Known rows, with every way that one mark hangs from another
{Q331 {Q134 Q103}}: [-1.11, -0.97, 2.01, 1.57, 1.58, 3.49, -0.47, -2.72, -0.77, -2.23, -0.99, -0.51, 0.68, 1.19, -0.89, -3.89, 0.81, -4.44, -0.79, -0.65, 0.92, -2.21, -1.08, 0.77, -0.06, -1.42, -0.80]
{Q366 Q744}: [-0.58, 0.43, 2.05, 0.88, 0.58, 3.33, -3.54, -1.34, -0.18, -1.32, 0.09, -0.28, -0.98, -0.49, -1.29, -2.02, 0.32, -3.42, -0.66, 2.00, 0.43, -0.43, 0.11, 0.38, -0.31, -1.23, -0.84]
{Q744 Q103}: [-0.83, 0.02, 0.88, 1.13, -0.22, 3.52, -2.20, -4.56, -2.27, 0.30, 0.55, -0.25, -0.04, -0.47, -1.99, -2.65, 0.13, -5.90, -0.95, 2.11, 0.03, 0.75, 0.45, -0.10, -0.08, -0.47, -0.11]
{Q366 {Q103 Q134 Q307 Q744 Q877}}: [0.71, 0.91, -1.11, 2.07, -1.07, 3.52, -2.11, 2.63, 1.57, 1.34, 0.11, 0.80, -1.67, -0.75, -1.57, 3.37, -0.29, 4.40, -2.83, 0.66, -0.66, 1.88, 2.04, 1.07, 0.37, 1.74, -1.08]
{Q307 Q103}: [0.90, 1.01, 1.29, -0.80, 0.95, 0.77, -1.54, -1.70, 0.96, -1.89, -1.33, 0.75, -0.51, -0.43, -1.77, -2.37, -0.01, -3.72, -0.14, 1.12, 0.72, -0.33, -4.27, 0.11, -0.10, -0.51, 0.21]
{Q366 {Q744 {Q103 Q134 Q307 Q877}}}: [-0.32, -0.27, -0.04, 1.42, -1.25, 1.63, -2.25, 0.20, 0.16, 2.03, 1.12, 0.47, -1.55, -1.78, -1.65, 1.02, 0.58, 0.74, -2.86, 1.12, -1.01, 2.39, 2.91, 0.32, 0.23, 1.02, -0.25]
{Q744 {Q366 {Q103 Q134 Q307}}}: [0.37, -0.22, -0.90, 0.81, -1.88, 6.28, -1.32, -0.30, -1.03, 1.79, 0.76, -1.46, -0.79, 0.29, -2.33, -0.61, -0.30, 0.75, -2.85, 2.34, -1.94, 2.10, 0.14, 0.02, 1.03, 1.92, 0.23]
{Q307 {Q103 Q134 Q877}}: [2.19, 1.12, 0.09, -1.66, 0.41, -0.32, -0.95, 0.93, 1.22, -1.63, -1.78, 1.19, -1.54, -0.83, -1.78, 0.14, -0.53, -0.22, -0.60, -0.92, 1.03, 1.38, -1.66, 0.04, -0.30, 1.56, 0.14]
{Q103 Q134 Q307 Q877}: [1.18, 0.84, 0.65, 2.02, -1.12, -1.81, -0.71, -0.50, 0.79, -0.50, 0.35, 0.82, -1.68, -1.20, -1.98, 1.08, -1.61, 1.42, -2.49, -0.44, 0.65, 2.04, -1.32, -0.02, 0.04, 1.59, 0.18]
{Q331 {Q134 {Q366 Q103}}}: [-0.71, -1.01, 0.65, 0.62, 0.91, -0.03, -0.82, -3.42, -0.57, -1.00, -0.56, -0.59, 0.75, 1.16, -1.11, -1.73, 1.12, -1.75, 0.43, -0.40, -0.71, -0.31, 1.91, 0.76, 0.55, -1.58, -0.99]
{Q744 {Q103 Q134 Q877} Q366}: [0.17, -0.16, -0.22, -0.62, -0.53, 4.59, -1.81, -1.63, -4.69, 1.61, 0.59, -1.13, -0.90, -1.35, -1.97, 0.42, -0.19, -2.44, -2.25, 1.53, -1.11, 2.63, 3.00, -0.64, -0.11, 2.09, 0.30]
{Q366 {Q744 {Q103 Q134 Q307}}}: [-0.84, -0.47, 0.06, 1.55, -1.72, 4.78, -1.92, -1.21, -0.08, 2.00, 1.47, -0.36, -1.02, -0.90, -1.92, -1.17, 0.44, -1.11, -2.96, 2.58, -1.00, 1.58, 0.25, 0.08, 0.30, 0.91, 0.25]
{Q744 {Q103 Q877} Q366}: [-0.62, -0.13, 0.60, 0.32, 0.39, 2.48, -2.76, -2.69, -4.73, 1.44, 0.59, -1.12, -0.43, -1.45, -1.54, 0.47, 0.39, -3.89, -1.89, 2.27, -1.47, 1.99, 2.97, -0.53, 0.05, 0.25, -0.40]
{Q331 {Q134 {Q366 Q103 Q744}}}: [-1.20, -1.37, 0.95, 0.37, 1.24, 1.45, -2.11, -1.54, 0.15, -0.61, -0.42, -0.95, 0.32, 1.02, -0.65, -1.15, 2.22, -0.93, 0.24, 0.18, -1.30, -0.89, 3.63, 1.04, 0.49, -2.22, -1.68]
{Q307 {Q103 Q877}}: [1.53, 1.25, 1.19, -0.73, 1.51, -2.18, -1.89, -0.31, 1.32, -1.79, -1.63, 1.61, -0.98, -1.17, -1.40, 0.26, -0.07, -1.73, 0.00, -0.41, 0.68, 0.69, -1.46, 0.10, 0.01, -0.33, -0.32]
{Q744 Q366}: [-0.39, 0.46, 1.63, 0.26, 0.51, 3.84, -2.04, -2.82, -3.76, -0.81, 0.51, -1.57, -0.51, -0.62, -1.60, -2.05, -0.57, -4.38, -1.18, 2.85, -0.43, 0.22, -2.25, -0.56, -0.08, 0.09, -0.17]
{Q744 {Q103 Q307 Q877} Q366}: [-0.66, 0.15, 0.44, 1.61, -0.05, 0.58, -1.84, -2.58, -3.50, 2.65, 1.47, -0.87, -0.38, -1.81, -1.59, 1.18, 0.29, -2.07, -3.10, 2.37, -2.21, 2.44, 0.77, -0.44, 0.66, 0.46, 0.19]
{Q134 {Q103 Q307 {Q744 Q366} Q877}}: [-0.80, -0.13, -0.16, 2.23, 0.14, 4.23, -1.02, 2.19, -2.25, 0.87, 0.73, -0.80, -0.12, -1.28, -0.57, 2.36, 0.36, 0.37, -3.40, 1.69, -1.74, 0.89, 0.42, 0.85, 0.26, 0.03, -0.43]

Rows
[0.35, 0.22, -0.69, -0.40, -0.76, 3.13, -0.10, -0.46, -1.83, -0.90, 0.94, -0.75, -0.54, -0.60, -1.36, -0.22, -0.72, -0.52, -1.46, 1.14, 0.12, 1.10, -2.43, 0.21, -1.20, 1.05, 0.41] => {Q103 {Q134 Q366} Q744}
[0.47, 1.04, -0.18, 1.52, -0.07, 3.69, -1.25, 2.06, -2.22, 1.43, 1.40, -0.97, -1.85, -2.17, -1.30, 2.78, -0.86, 2.59, -4.28, 2.54, -1.22, 1.74, -2.58, -0.04, -0.14, 2.61, -0.17] => {Q103 Q134 Q307 {Q744 Q366} Q877}
[0.85, 0.48, -0.88, 1.58, -1.09, -2.24, 0.55, 1.04, -0.22, 0.03, 1.44, 0.40, -1.14, -1.75, -1.21, 3.16, -1.11, 3.13, -2.70, -0.13, -0.64, 2.34, -1.72, 0.37, -0.50, 1.41, 0.39] => {Q103 {Q134 Q366} Q307 Q744 Q877}
[-0.59, -0.33, -0.79, 1.82, -1.04, 1.36, -0.93, -0.67, 0.43, 1.27, 1.06, -0.21, 0.18, 0.04, -1.41, 1.51, 0.49, 1.38, -1.16, 1.60, -1.91, 1.30, 0.25, 1.08, 0.64, -0.83, -0.34] => {Q134 {Q366 {Q103 Q307 Q744}}}
[1.42, 0.38, -0.69, 0.06, -1.01, 3.20, -2.47, 0.19, 0.52, -0.59, -1.08, 0.71, -1.40, 0.05, -2.03, 1.02, -0.57, 0.68, -0.72, -1.15, 0.28, 2.19, 5.54, 0.60, 0.36, 1.16, -1.12] => {Q366 {Q103 Q134 Q877}}
[0.15, 0.96, -0.06, 1.22, 0.74, 3.53, -3.88, 1.47, 0.11, 0.09, -0.81, 0.88, -1.17, -0.61, -1.10, 2.96, 0.40, 0.30, -1.08, 0.83, -0.34, 0.79, 4.49, 1.19, 0.17, -0.26, -2.33] => {Q366 {Q103 Q744 Q877}}
[-1.61, -2.08, 1.40, 0.35, 1.08, 1.49, -0.30, -1.42, -0.74, -1.75, -0.34, -1.41, 1.12, 1.01, -0.12, -2.69, 2.04, -3.17, -0.10, -0.75, -0.56, -1.62, 2.00, 1.28, -0.14, -2.76, -0.69] => {Q331 {Q134 Q103 {Q366 Q744}}}
[1.36, -0.34, -0.51, -2.74, -0.43, 1.25, -0.43, 0.66, 0.96, -1.13, -0.61, -0.23, -0.54, -0.42, -1.52, -1.33, 0.64, -0.50, -0.17, 0.20, -0.44, 1.08, -1.21, 0.18, -0.67, 0.10, 0.81] => {Q307 {Q103 {Q134 {Q366 Q744}}}}
[1.53, 0.34, -1.21, -2.11, -0.12, 2.38, 0.53, 0.83, 0.09, -1.13, -0.19, 0.14, -0.37, -0.67, -1.40, -0.22, -0.11, 0.15, -0.90, 0.83, -0.14, 0.82, -4.63, 0.26, -1.03, 1.14, 0.68] => {Q307 {Q103 {Q134 Q366} Q744}}
[-0.72, -0.90, -0.16, 1.21, -1.21, -0.14, -1.84, -0.75, 1.31, 0.89, 0.90, -0.41, 0.13, 0.33, -1.35, 0.43, 1.11, 0.28, -0.53, 0.84, -2.31, 1.47, 3.25, 1.12, 0.98, -1.86, -0.48] => {Q134 {Q366 {Q103 Q307} Q744}}
[2.44, 0.24, -0.90, -2.53, -0.30, -3.67, 0.73, -0.13, 0.43, -1.72, -1.07, 0.98, -0.65, -0.97, -1.65, 0.81, -0.54, 0.62, 0.40, -1.95, 0.06, 2.24, -0.53, -0.08, -0.49, 0.77, 0.95] => {Q307 {Q103 {Q134 Q366} Q877}}
[0.54, 0.53, -0.99, 0.52, -0.86, 8.74, -2.69, 1.03, -0.10, 0.16, -0.26, -0.33, -1.28, 0.36, -1.86, 0.04, -0.09, 0.19, -1.69, 1.89, -0.06, 0.64, 1.21, 0.90, -0.20, 1.49, -1.22] => {Q366 {Q103 Q134 Q744}}
[-0.68, -1.40, -0.07, 1.20, -0.97, -2.91, -0.22, 0.90, 0.64, -0.31, 0.37, 0.03, 0.44, -0.56, -0.51, 1.41, 0.92, 0.06, -0.71, -1.60, -1.52, 1.78, 4.48, 1.26, 0.39, -2.46, 0.28] => {Q134 {Q103 Q307 Q877} {Q366 Q744}}
[-0.22, -0.77, 0.46, 0.46, 1.53, -3.50, -1.14, -2.01, -0.35, -1.06, -0.99, 0.14, 0.32, 0.42, -0.98, 0.96, 1.15, -0.14, 0.51, -2.02, -0.73, 0.45, 4.65, 0.99, 0.65, -1.35, -1.44] => {Q331 {Q134 {Q366 {Q103 Q877}}}}
[-1.22, -1.84, 1.12, 1.82, 0.89, -3.56, 0.30, 0.32, 1.03, -0.78, 0.02, -0.17, 0.77, -0.17, -0.03, 0.62, 1.84, 0.89, -1.33, -2.14, -1.44, -0.20, 2.19, 1.38, 0.45, -2.55, -0.50] => {Q331 {Q134 {Q103 Q307 Q877} {Q366 Q744}}}
[0.83, 0.01, -0.28, -0.07, -0.67, 4.15, -3.84, 2.19, 0.93, 0.01, -0.91, 0.41, -1.77, -0.29, -1.56, 1.63, 0.67, 2.12, -0.88, -0.43, -0.26, 1.75, 7.90, 1.05, 0.26, 0.45, -1.61] => {Q366 {Q103 Q134 Q877} Q744}
[1.92, 1.37, -0.45, -1.12, 0.91, 2.52, -1.59, 2.89, 1.03, -0.95, -1.28, 1.24, -1.72, -1.47, -1.36, 1.60, -0.21, 1.48, -1.75, 0.50, 0.69, 0.51, -2.61, 0.36, -0.81, 1.96, -0.46] => {Q307 {Q103 Q134 Q744 Q877}}
[-1.00, -1.80, 0.98, 0.56, 0.96, 0.14, 1.19, -3.37, -1.53, -2.14, -0.45, -0.85, 1.48, 1.08, -0.75, -3.33, 0.93, -4.08, 0.23, -1.46, -0.01, -1.09, -0.15, 0.81, -0.03, -2.21, 0.10] => {Q331 {Q134 Q103 Q366}}
[-0.57, -0.73, 1.78, 1.65, 1.98, 0.23, -0.91, -1.05, -0.33, -2.11, -1.51, 0.26, 0.14, 0.45, -0.58, -1.39, 0.81, -2.48, -0.73, -1.92, 0.86, -1.14, 1.90, 0.97, 0.04, -1.34, -1.09] => {Q331 {Q134 {Q103 Q877}}}
[1.41, 1.23, -0.27, -1.12, 0.61, 6.16, -1.20, 1.52, 0.94, -0.71, -0.72, 0.57, -1.40, -0.67, -1.66, -0.95, -0.16, -0.19, -1.50, 2.03, 0.69, -0.20, -5.40, 0.24, -0.90, 1.93, -0.04] => {Q307 {Q103 Q134 Q744}}
[0.72, -0.80, -0.82, -0.87, -1.49, -1.03, 0.01, -2.58, -2.57, 0.44, 0.55, 0.20, -0.12, -0.88, -1.85, 0.61, -0.24, -1.81, -0.39, -1.11, -0.47, 3.42, 3.94, -0.25, -0.58, 0.81, 0.94] => {Q744 {Q103 {Q134 Q366} Q877}}
[-1.76, -1.35, 1.29, 0.64, 1.97, -2.23, -1.91, -2.36, -2.01, 0.30, 0.28, -0.36, 0.04, -0.99, -0.53, 0.25, 2.32, -1.89, -0.66, -0.13, -1.34, -0.08, 4.27, 0.53, -0.15, -1.74, -1.16] => {Q331 {Q134 {Q366 {Q744 {Q103 Q877}}}}}
[1.19, 0.04, -0.86, -0.63, -0.73, 5.35, -2.47, 0.82, -2.51, 0.57, -0.55, -1.09, -1.23, -0.19, -1.88, 1.65, -0.22, 0.37, -1.79, 0.51, -1.18, 2.33, 5.20, 0.15, 0.45, 1.85, -0.78] => {Q744 {Q366 {Q103 Q134 Q877}}}
[-0.06, -0.32, 0.60, 2.55, -0.68, -0.71, -0.39, -0.55, 0.81, -0.61, -0.25, 0.91, -0.16, -0.33, -1.30, 0.32, -0.44, -0.85, -1.53, -1.38, 0.04, 1.44, 1.49, 0.96, 0.50, -1.13, 0.10] => {Q134 {Q103 Q307 Q877}}
[-0.25, 0.23, 0.68, 2.01, -0.21, -0.03, -4.01, 1.21, 2.22, 0.96, -0.26, 0.68, -1.31, -0.64, -1.32, 2.40, 1.06, 2.12, -1.49, 0.45, -1.35, 1.35, 5.23, 1.31, 1.19, -1.19, -1.77] => {Q366 {Q103 Q307 Q877} Q744}
[1.02, 1.27, 0.27, 0.89, 0.14, 2.88, -2.08, 1.38, -0.84, -0.97, 0.03, 0.62, -1.94, -1.42, -1.24, 1.56, -0.91, 0.79, -2.00, 0.77, 1.00, 0.98, -0.30, 0.34, -0.95, 1.80, -0.86] => {Q103 Q134 Q744 Q877}
[1.92, -0.17, -0.67, -2.59, -0.04, -1.92, -0.84, 2.12, 1.29, -1.32, -0.87, 0.80, -0.97, -1.18, -1.03, 1.22, 0.67, 1.48, -0.08, -1.33, -0.37, 1.76, 1.28, 0.25, -0.62, 0.15, 0.47] => {Q307 {Q103 {Q134 {Q366 Q744}} Q877}}
[-0.36, -1.53, 0.77, 0.60, 1.33, -3.43, 0.74, -1.91, -1.28, -2.06, -0.82, -0.19, 1.13, 0.31, -0.44, -0.78, 0.83, -2.06, 0.20, -2.99, 0.08, -0.24, 2.63, 0.99, -0.14, -1.94, -0.23] => {Q331 {Q134 {Q103 Q877} Q366}}
[-1.21, -0.90, 1.81, 3.21, 0.86, 1.41, 0.52, -2.19, 0.94, -1.11, -0.05, -0.26, 0.62, 0.75, -1.02, -2.79, 0.68, -2.56, -2.00, -0.19, 0.26, -1.54, -3.26, 0.98, 0.54, -1.07, -0.19] => {Q331 {Q134 {Q103 Q307}}}
[0.75, -0.09, -0.14, 0.81, -1.40, -3.16, -0.29, 0.81, 0.92, -0.16, 1.05, 0.31, -1.18, -1.43, -1.28, 2.19, -0.28, 2.65, -1.76, -0.80, -0.86, 2.55, 1.83, 0.37, -0.11, 0.33, 0.36] => {Q103 {Q134 {Q366 Q744}} Q307 Q877}
[0.78, 1.34, 0.42, -1.01, 2.38, 3.26, -2.59, 2.05, -1.95, -0.03, -0.78, -0.12, -1.12, -2.16, -0.75, 2.04, 0.66, -0.26, -2.10, 2.67, -1.15, 0.27, -2.61, 0.01, -0.29, 0.66, -0.79] => {Q307 {Q103 {Q744 Q366} Q877}}
[-0.22, -0.25, -0.48, 1.40, -1.97, 5.50, -2.50, 1.00, 2.27, 1.15, 0.40, -0.10, -1.31, 0.28, -1.84, -0.29, 0.54, 1.90, -2.11, 1.38, -1.00, 1.27, 2.57, 0.95, 0.97, 0.60, -0.78] => {Q366 {Q103 Q134 Q307} Q744}
[-1.17, -1.03, 0.09, 2.64, 1.24, -2.05, 1.24, 0.38, 0.02, -0.48, 0.40, 0.30, 0.68, -0.54, -0.03, 1.80, 1.30, 1.64, -2.27, -1.30, -1.09, -0.46, -0.48, 1.44, 0.08, -1.39, -0.58] => {Q331 {Q134 {Q103 Q307 Q744 Q877} Q366}}
[-1.05, -1.00, 0.70, 1.86, 0.92, -3.84, -1.71, 0.12, 1.61, 0.40, -0.02, 0.07, -0.18, -0.28, -0.51, 2.21, 2.13, 2.90, -1.05, -1.03, -2.14, 0.27, 4.68, 1.36, 1.24, -1.91, -1.91] => {Q331 {Q134 {Q366 {Q103 Q307 Q877} Q744}}}
[0.20, 0.17, 0.04, 1.74, -1.62, 0.12, -0.82, -1.65, -0.33, 1.67, 0.79, 0.62, -1.08, -1.33, -2.25, 0.77, -0.55, -0.35, -2.59, 0.37, -0.46, 2.85, 0.81, -0.08, 0.19, 1.69, 0.46] => {Q744 {Q103 Q134 Q307 Q877}}
[-0.65, 0.78, -0.04, 2.88, -0.45, 4.47, -2.52, 0.13, 1.21, 1.28, 0.55, 0.06, -0.71, -0.12, -1.51, 0.81, 0.35, 0.42, -2.27, 2.63, -1.06, 0.49, -0.87, 1.13, 0.86, -0.15, -1.33] => {Q366 {Q103 Q307 Q744}}
[-0.38, 1.02, 0.94, 2.17, 0.86, 1.79, -2.12, 0.84, -2.32, 0.88, 1.35, -0.72, -1.29, -2.44, -0.84, 2.92, -0.29, 0.96, -3.77, 3.25, -1.49, 0.98, -2.30, 0.12, 0.26, 0.94, -0.81] => {Q103 Q307 {Q744 Q366} Q877}
